Every row comes from one small tree of marks. The marks that hang from a mark follow it in brackets, in the order of their numbers. Every link used is in the known rows. Which tree was each row made from?
In the rows, zero is written as 128.
Known rows
Z797[Z193[Z913[Z926]]]: [138 107 115 119  99  86  86 130 145 118  89 126 130 137 119 157 111 115
  75 111 198 119 126 150  87 156 118 123 139 150 110  83 156 107 102  52
 129 155  82 132  89 144 149 124 152 129]
Z761[Z913[Z705]]: [110 138 116 120 142  95 110  95 149 121 110 149 130  99  88 149 133 113
  40 134 204 130 127 103  79 126 118 105 123 154 118 117 137 118  99  64
 111 134  90 128 109 150 158 102 166 108]
Z926[Z464 Z797[Z193] Z913]: [119  94 129 111 115  89  90 114 163 139  91 118 132 134 124 158 136 166
  74  80 212 120 143 160 118 121 173 122 146 181 126 147 177  95 139  82
 121 139  94 139  86 153 140 135 143  34]
Z761[Z464 Z913[Z705]]: [117 136 128 120 142  84  98  98 150 112 111 137 142  72  87 148 142 129
  54 129 219 135 124  88  90 121 127  95 123 173 124 138 131 116  99  78
 100 140 114 118 107 151 153 101 178  93]
Z797[Z193[Z913]]: [135 129 119 116 100  73  87 118 162 123  81 130 142 140 126 156 113 119
  59 127 191 116 130 117  88 156 118 137 132 155 111  85 155 111 102  59
 125 148  72 130  93 147 143 130 153 120]
Z797[Z193[Z913[Z926[Z464 Z831]]]]: [138 102 125  96  98  77  70 126 158 114 100 130 112 156 119 178 115 129
  79  93 215 118 132 147  87 124 140 118 146 148 114 102 183 110 107  61
 131 171 105 138  90 149 147 130 148 109]
Z926[Z464 Z797 Z913]: [109 105 130  96 116 105  90 103 163 130 112 113 142 132 108 156 130 162
  65  76 208 133 145 136 117 115 167 105 148 173 132 160 163  96 130  91
 111 130 120 143  94 153 132 121 144  34]
Z926[Z464]: [119 141 126  89 124  79  86 105 167 116 115 134 138 141 101 144 127 121
  59 108 204 134 135 114 105 121 118  88 137 161 115 125 157 103  94  72
 125 136  91 131 100 155 143 126 147  80]
Z831[Z705 Z761[Z464 Z913[Z926[Z797]]]]: [136 116 100 115 106 108 133  91 155  87 115  94 113  20  77 148 119 139
  78 103 204 107 115  97 100 117 110  94 146 183 136 146 113  88 143  90
  71 126 135 103  86 136 136 106 187  83]
Z193[Z913[Z705[Z831[Z926]] Z761[Z464]]]: [129 162 104 132 120 124  92 100 125  95 132 117 136 109 107 177 141  91
  73  96 230 136 138 121  72 153 141 130 132 132 117 102 138 115 111  88
  92 142 133 123 104 154 143 125 176 126]
Z831[Z705 Z761 Z926[Z797[Z193]]]: [151 144  78 119  85 104 151  94 165 104 106  84 116  42 118 144 112 120
  65 112 182  82 137 116  77 114 108 112 132 163 131 100 114  83 159  89
 105 129  85 117  85 131 140 142 164  81]
Z797[Z193]: [132 133 119 120 120  64 100 118 161 134  91 140 136 119 121 143 123 114
  62 131 194 117 136 122  97 143 110 120 132 170 115  91 154  95  99  59
 144 142  46 125  92 150 151 133 157 114]
Z464[Z761]: [125 127 118 118 110  94 103 115 151 115 107 151 168 121  96 163 119 123
  64 121 183 133 123 102  93 134 103 125 130 155 120  96 119 115 102  77
 128 141  71 127  99 138 118 122 173 102]
Z797[Z193[Z913[Z926[Z831]]]]: [142 108 120 105  96  82  79 126 154 118  99 131 121 139 120 175 107 118
  72 109 200 116 134 138  81 137 126 126 143 147 120  87 167 106 110  59
 139 166  90 135  92 146 144 126 152 131]
Z831[Z761 Z926]: [144 159  76 100 106 117 127  99 172 109 121 110 134  71 108 142 116  96
  53 128 172 111 145  85  77 121  82  97 131 153 138 105 114  75 118  95
 104 127  79 126  93 135 133 138 157 106]
Z193[Z913[Z705 Z761[Z464] Z926[Z831]]]: [135 134 112 111 111 126  75 109 122  91 126 137  96 116 103 196 113 103
  78  84 232 144 147 128  77 127 156 112 152 129 133 115 147 122 110  71
 113 152 151 136 108 149 151 100 149 137]
Z193[Z913[Z926[Z464 Z797 Z831]]]: [118 111 131  91  96 105  75 116 157 101 127 114 121 149 105 172 106 140
  66  66 212 126 134 150  84 115 159  96 153 144 125 125 177 113 116  81
 111 157 140 151 100 152 128 108 137  77]
Z926[Z831[Z761]]: [134 155 108  85 110  96 106  93 180 114 125 136 132  96 110 166 106 104
  43 125 182 111 149  74  89 109  97 112 145 162 149 117 142  75 116  92
 129 136  79 124 101 148 131 127 157 124]
Z193[Z913[Z926[Z464[Z705] Z797]]]: [125 109 132 124  88 110  79 127 146  99 117 105 141 154 107 173 109 151
  63  66 212 137 121 170  88 135 147  90 156 151 118 120 175 136 105  79
  98 149 138 149  98 140 113 106 139  80]
Z831[Z705]: [129 155 122  97 109  92 111  90 158 110 113 117 146  94  92 140 104 106
  56 131 191 125 125  88  96 133  93 102 129 155 117 102 117 106 113  59
 134 121  97 111 102 146 142 120 169 123]
Z913[Z761 Z926[Z464 Z797[Z193] Z831]]: [126  93 113 116 126  91  98 125 140 109 119 144  66 131 111 178 132 128
 100  51 237 116 150 182  93 105 180 112 162 158 131 134 193  98 124  74
 137 155  98 153  87 170 153 120 136  74]
Z464[Z705 Z761[Z913[Z926]]]: [136  85 121 147 102 100 107 129 140 107 109 143 167 113  75 192 122 151
  73 111 196 143  99 131  84 138 106 115 138 156 121 108 136 138  98  79
 103 159 110 136  90 125  95 107 193 109]
Z831[Z761 Z926[Z797]]: [132 151  81 113 102 123 136 101 169 108 125 100 131  61 113 137 117 114
  51 107 173 101 148 110  75 113 105  92 137 162 143 116 121  78 134 106
  95 123  83 134  95 139 127 131 147  74]
Z369[Z464[Z705[Z831[Z926]]]]: [125 151 126 118 113  90  92 124 166  97 138 106 169  98  98 169 151 126
  78 123 198 121 136 128  81 131  91 120 123 156 111  77 142 105  97  91
 124 122 110 135  90 131 107 124 179 107]
Z831[Z926[Z797]]: [118 143 106 114 111 107 116 109 162 114 125 104 150  90 107 130 123 124
  55 104 186 114 146 125  74 118 126  84 123 153 128 112 132  99 122  89
 119 130  89 149  97 148 128 128 150  66]
Z464[Z705[Z831] Z761]: [124 136 135 158 101  96 103 124 140 116 130 135 208 138  98 195 132 134
  68 111 202 139 105 133  94 155  95 135 141 160 119  95 139 122  97  90
 118 148  81 112  94 133  93 128 206 128]
Z193[Z913[Z926]]: [129 122 119 103  98 112  81 118 148 105 109 121 138 138  99 158 101 110
  66 106 194 135 129 131  85 151 108 100 141 137 116  95 144 113  94  60
 111 147 111 137 100 144 138 108 151 131]
Z464[Z705]: [132 144 134 130 105  91  94 116 156 120 115 129 173 123 104 162 110 128
  45 125 192 141 125 108  95 143  97  95 142 164 125 108 152 120  89  77
 133 138  89 131 103 140 114 120 159 125]
Z761[Z464]: [123 149 131 104 122  81  82 111 158 113 113 122 164  90 101 136 124 123
  66 123 202 134 134  85 108 133 109  90 133 178 129 124 135  95  93  82
 117 133  96 118 101 154 135 119 165  97]

Which tree is each row?
[119 102 122 125 112  97 102 115 159 146  88 119 145 110 126 153 128 152
  67  98 197 114 145 147 110 135 155 134 141 180 133 126 154  90 139  79
 128 133  80 136  87 147 137 129 152  68]	Z926[Z797[Z193] Z913]
[130 139 117 126 108  90  91 116 145 124  87 142 127 139 131 165 118 111
  48 125 203 121 133 135  79 148 126 131 132 147 108  82 152 125 103  54
 129 151  74 126 106 141 159 121 146 128]	Z797[Z193[Z913[Z705]]]
[142 123  89 105 109 108 136  88 159  95 111 112 104  48  72 155 109 109
  69 125 189 111 115  90  91 128  81 104 142 159 128 122 109  86 129  68
  88 124 114 105  91 135 145 113 183 125]	Z831[Z705 Z761[Z913[Z926]]]
[130 132 109 113 133 118  89 113 117  99 137 152  83  88  94 186 126  96
  87  82 242 146 156 140  87 107 150  94 155 141 138 122 147 106 110  73
 133 145 129 127 108 158 165 101 154 136]	Z913[Z705 Z761[Z464] Z926[Z831]]
[132 133 117 114 103  79 109 112 173 118 110 120 126  64 132 162 121 143
  62  97 200  90 149 106  96 106 146 121 151 196 153 132 158  74 138 106
 114 145  76 121  90 151 131 130 157  73]	Z926[Z797[Z193] Z831[Z761[Z464]]]
[122 145 114 126 131  86 115 100 164 106 128 116 160  68  93 154 152 114
  65 125 208 113 116  82 101 147  90 122 136 189 135 136 138  65 108 102
  73 131  92  94  88 157 131 129 206 113]	Z705[Z831[Z761[Z464 Z913]]]
[131 118 124 122  99 109  91 127 157 104 129 111 191 107  93 207 154 154
  93 113 196 130 133 130  90 131 110 161 124 154 118  82 120 115 116 103
 114 131 122 135  83 111  84 129 200  90]	Z369[Z464[Z705[Z831[Z926[Z913]]] Z761]]
[127 145  94 119 132 110 129  90 159 114 106 145 113  74  95 157 129 104
  39 137 191 119 130  91  81 125 100 111 135 162 132 120 124  98 113  81
  89 126  83 116 105 140 157 110 163 117]	Z831[Z761[Z913[Z705]]]
[121 150 113 100 106 106 117  99 177 112 127 124 128  85 115 163 107 125
  41 102 184 102 150  99  87 103 126 112 152 175 157 130 150  78 134 104
 120 129  87 130 102 150 127 118 146  85]	Z926[Z797 Z831[Z761]]
[136 109 110 119 102  93 107 127 157 113 119 116 104  67 119 165 119 137
  86  81 207 101 146 146  95 108 135  99 158 183 150 126 158  74 134  94
 117 151  92 124  87 146 143 120 156  89]	Z913[Z926[Z797[Z193] Z831[Z761[Z464]]]]
[101 107 128 132 128  99 111 109 146 111 108 146 131 122  94 170 145 159
  55  81 220 122 117 144  88 101 164 113 132 164 114 139 147 140 120  88
  90 145 102 139 105 146 129 103 162  27]	Z926[Z464[Z761[Z913[Z705]]] Z797]
[123 141 124 124 121  85 105 115 178  98 125 119 154  84  91 181 154 131
  68 133 197 112 123 105  87 134  85 142 136 177 120 100 147  96  99  96
  94 119 104 123  88 127 108 115 190 111]	Z369[Z464[Z705[Z831[Z761[Z913]]]]]
[121 114 129  87 103  99  96 107 153 102 140 108 106 110  91 163 109 137
  79  65 221 117 133 151  95  87 149  77 150 153 127 132 159 106 133  75
 132 143 134 134  99 152 140 109 151  75]	Z913[Z926[Z464 Z797 Z831[Z705]]]
[126 152 147 141 114  79  87 120 147 113 136 110 200 103 102 165 135 132
  66 115 221 138 116 110 107 153 101  97 143 183 127 121 154 102  92  95
 110 139 105 108  96 150 109 128 193 125]	Z761[Z464[Z705[Z831]]]
[123 157 111 129 141 110  97 103 126 107 116 152 106  93 102 162 136  96
  67 108 230 146 148 110  94 131 137 107 144 156 128 123 135 113 103  73
 118 128 103 120 108 157 161 107 153 116]	Z913[Z705 Z761[Z464]]
[138 130  81 104  98 138 129  95 170 119 119  91 140  62 115 154 119 130
  58 101 171 110 154 112  90 116 124 110 142 164 153 133 117  69 153 113
  91 120 107 137  89 134 122 137 153  62]	Z831[Z761 Z926[Z797 Z913]]
[123 139 105 114 111 132 108 115 135 106 142 122  98  64 107 174 115 120
  63  79 218 116 148 153  83  94 140  79 161 164 153 131 139  94 131  94
 110 140 114 121 110 141 154  97 148 101]	Z913[Z705 Z926[Z797 Z831[Z761[Z464]]]]
[140 130  84 116 105  97 126 112 172 111 108 104 108  85 127 144 133 130
  66  92 196  92 145 142  84 100 131  98 140 171 128 125 151  82 139 104
  97 142  74 137  85 143 138 145 142  43]	Z831[Z761 Z926[Z464 Z797[Z193]]]
[131 119 133 125 102  84  88 121 152 111 112 142 171 149  97 187 123 151
  60 102 206 146 114 124 101 123 120 107 145 162 116 118 152 137  97  86
 117 151 100 133  98 133  98 124 167  80]	Z926[Z464[Z705 Z761]]
[123 109 133 123 112  83  94 123 168  95 101 144 165 100  80 191 143 161
  74 133 188 128 119 101  86 118 108 149 123 167 112  91 129 139  96  87
 112 133 112 145  87 114  89 102 186  80]	Z369[Z464[Z705 Z761[Z913]]]
[123 120  99 144 122 111 119 111 141 129 124 108 141 103 118 165 156 121
  94  84 217 112 147 156  90 153 153 150 134 160 129 115 155  72 142  92
 111 136  90 133  79 161 136 149 181  87]	Z705[Z831[Z926[Z797[Z193] Z913[Z761]]]]
[118  84 111 155 123 103 123 130 124 121  97 154 116  98  94 178 138 142
  77  96 211 117 114 174  76 122 143 127 131 157 115 101 135 133 122  66
 107 160  80 131  97 131 143 101 176  78]	Z464[Z761[Z913[Z705 Z926[Z797[Z193]]]]]
[128 151 111 122 120 117  83  99 130  97 105 142 119 119 109 173 121 101
  59 105 221 146 141 108  83 147 145 127 145 141 122 113 136 127 104  71
 101 135 127 129 106 149 148 107 150 122]	Z193[Z913[Z705 Z761[Z464]]]
[108 116 121 102 128 129  90  90 143 124 127 143  93 129 113 200 132 142
  61  55 237 136 169 148  99  89 208 127 158 152 147 165 173 108 147  94
 125 134 139 151 106 163 150 114 134  55]	Z926[Z464 Z797 Z831 Z913[Z705 Z761]]
[116  95 142 146  97 112  94 120 145 124 128 115 193 148 108 205 144 182
  76  61 221 137 117 166 116 134 161 139 155 173 128 148 163 120 135 109
  96 149 127 128  88 135  86 129 187  44]	Z926[Z464[Z705[Z831] Z761] Z797 Z913]
[126 112 122  99  97 119  75 117 134 101 125 144 117 159 100 208 109 125
  65  78 220 136 129 152  74 107 150 111 146 124 116 100 150 143 111  72
 116 169 135 136 113 132 138 104 153 106]	Z193[Z913[Z705 Z926[Z464[Z761] Z831]]]
[118 105 126 105 114  96 114  97 159 106 123 116 117  77  75 161 114 140
  70  94 206 110 121 120  81 108 135  97 134 158 133 132 146 103 130  72
 116 141 131 135  95 153 134 100 176  93]	Z761[Z913[Z926[Z797 Z831[Z705]]]]
[136 140 101  99  95 135  94 105 141 101 125 131 107 118 107 192  98  99
  48 100 200 125 140 131  71 121 118 108 153 130 135  99 140 112 114  74
 112 149 119 125 111 133 151 103 144 145]	Z193[Z913[Z705 Z926[Z831[Z761]]]]
[113 162 127 125 116 114  89 104 137 115 124 127 156 146 110 171 126  96
  42 114 212 129 123 131  78 160 116 126 136 137 110  88 143 119  99  66
 108 138 100 111 115 148 148 115 170 144]	Z193[Z913[Z705[Z831]]]
[111 114 134  92 108 112  91  95 171 134 124 119 155 111 111 174 110 154
  52  89 195 123 157 111 103 110 163 125 144 167 154 147 152  86 138  97
 137 133 116 146  98 153 122 118 152  72]	Z926[Z797 Z831 Z913]
[145 154 116 123 102  98 104 109 165 103 117 117 164  72 112 163 114 128
  53 127 193 128 129  82 104 132  88  94 154 187 144 128 133  94 107 102
  96 131  98 110  96 133 115 125 168 113]	Z831[Z761[Z464[Z705]]]
[134 161 119 145 106 101 115 113 155 115 137 119 177 110 109 175 127 111
  50 118 197 123 118 119  98 153  77 114 155 171 132 107 150  90 103  96
 106 130  77 105  97 142 115 133 186 144]	Z464[Z705[Z831[Z761]]]
[138 108 132 142  94  80  79 140 140 115 111 116 143 164 120 184 132 131
  82  87 225 123 112 181  91 160 124 121 152 155 101  94 189 116  97  66
 114 167  98 123  86 144 131 136 169 126]	Z797[Z193[Z913[Z926[Z464[Z705[Z831]]]]]]
